Known rows, with every step that occurs:
dogo -> gonip -> telu -> rafu: -124	314	251	289	134	218	-109	330	347	-248	-114	80	-161	149	518	50	5	106	-211	-162
gonip -> telu: -65	11	-11	109	-91	152	-62	62	89	-94	46	-67	4	11	354	-6	-2	81	18	-156
rafu -> koned -> gonip: -396	-68	393	84	-102	13	-22	46	195	-91	-56	-270	-42	-93	-99	-1	-78	-124	16	-236
zizome -> firom -> telu -> rafu -> koned -> gonip: -527	215	335	-124	105	248	-258	241	198	-274	-78	-273	-28	64	392	72	151	-192	-229	-258
rafu -> koned -> gonip -> telu: -447	-60	389	159	-161	112	-59	91	256	-152	-24	-310	-39	-87	120	-7	-83	-75	27	-343
dogo -> gonip -> rufir: -134	-8	134	319	63	235	5	151	270	-112	-74	2	-181	72	360	143	19	60	-117	-213
firom -> dogo: 124	-79	-93	-193	12	134	-22	99	145	-16	46	-10	240	-228	-192	-23	-125	-73	144	37
rafu -> koned: -61	-132	42	10	-143	-34	12	-22	99	-78	-5	-48	63	-56	-144	-81	-5	-87	15	-119
koned -> gonip: -416	87	444	91	54	60	-43	90	117	-15	-65	-274	-136	-48	58	98	-96	-45	7	-158
firom -> zizome -> gonip: 270	-285	-208	-118	76	-41	169	83	109	111	-66	365	-10	94	-197	-29	90	42	145	-162
zizome -> gonip -> telu -> firom: -125	76	79	227	108	60	-146	39	273	58	-4	22	12	-148	363	-22	-14	-67	-61	-85
zizome -> firom -> dogo -> gonip: -61	31	-148	-155	244	108	-14	68	133	-38	-27	-26	65	-293	158	62	145	-176	-118	-2
telu -> rafu -> koned: 21	120	166	54	-81	105	-127	200	169	-183	-74	93	60	243	57	-100	61	16	-210	-90
dogo -> gonip: -110	158	178	157	181	12	25	134	214	-99	-107	51	-165	-41	116	77	-36	-13	-84	-37
telu -> firom -> dogo: 47	149	-317	-123	86	68	-205	-17	233	72	52	-117	271	-85	253	-25	-270	-185	-56	215
zizome -> firom -> telu -> gonip -> rufir: -486	25	3	-89	9	359	-112	160	153	-178	-31	-283	-63	37	662	127	189	-129	-151	-338
koned -> rafu: 172	134	429	60	38	64	-185	46	-82	-50	-3	147	9	285	-1	-26	152	136	-258	266

Rows:
-486	262	587	-30	-23	308	-301	406	376	-388	-96	-254	7	190	207	42	-126	-98	-58	-298 : firom -> telu -> rafu -> koned -> gonip
73	30	-451	-5	-46	110	-117	17	194	3	44	11	79	258	634	-25	-128	37	-48	-72 : gonip -> telu -> firom -> zizome
-399	9	223	70	-112	158	-170	89	391	-113	8	-372	125	-153	233	-21	-237	-173	18	-223 : rafu -> koned -> gonip -> telu -> firom -> dogo
-10	50	40	13	100	242	-37	249	378	-155	-10	-13	110	-257	145	35	-148	-32	87	-96 : firom -> dogo -> gonip -> telu
-206	303	11	264	158	106	-148	124	362	-121	-62	-69	-117	32	655	66	-144	-28	-180	-48 : dogo -> gonip -> telu -> firom
-324	94	-6	-211	130	147	-154	67	27	-154	3	-197	3	-68	325	85	165	-175	-95	-121 : zizome -> firom -> telu
222	-230	-123	-8	-42	107	69	229	262	-51	-77	375	31	213	51	-90	117	95	46	-322 : firom -> zizome -> gonip -> telu -> rafu -> koned
-100	39	-154	-105	202	185	-46	102	185	-93	-3	-55	66	-287	330	58	140	-132	-111	-77 : zizome -> firom -> dogo -> gonip -> telu
-48	183	-190	165	140	102	-65	153	370	-96	-73	65	-101	167	629	59	-136	16	-120	-101 : dogo -> gonip -> telu -> firom -> zizome
-470	130	28	-190	81	215	-100	149	117	-165	-52	-248	-55	-35	507	84	156	-178	-128	-230 : zizome -> firom -> telu -> gonip
228	-274	-213	-43	15	55	132	123	167	48	-37	330	-6	97	34	-31	86	96	158	-260 : firom -> zizome -> gonip -> telu
-246	178	454	114	-50	143	-154	255	242	-189	-115	-85	-25	213	94	-35	-2	-16	-208	-190 : telu -> rafu -> koned -> gonip
-23	247	-209	-24	200	73	-189	66	373	6	-17	-86	161	-110	327	23	-292	-187	-108	185 : telu -> firom -> dogo -> gonip
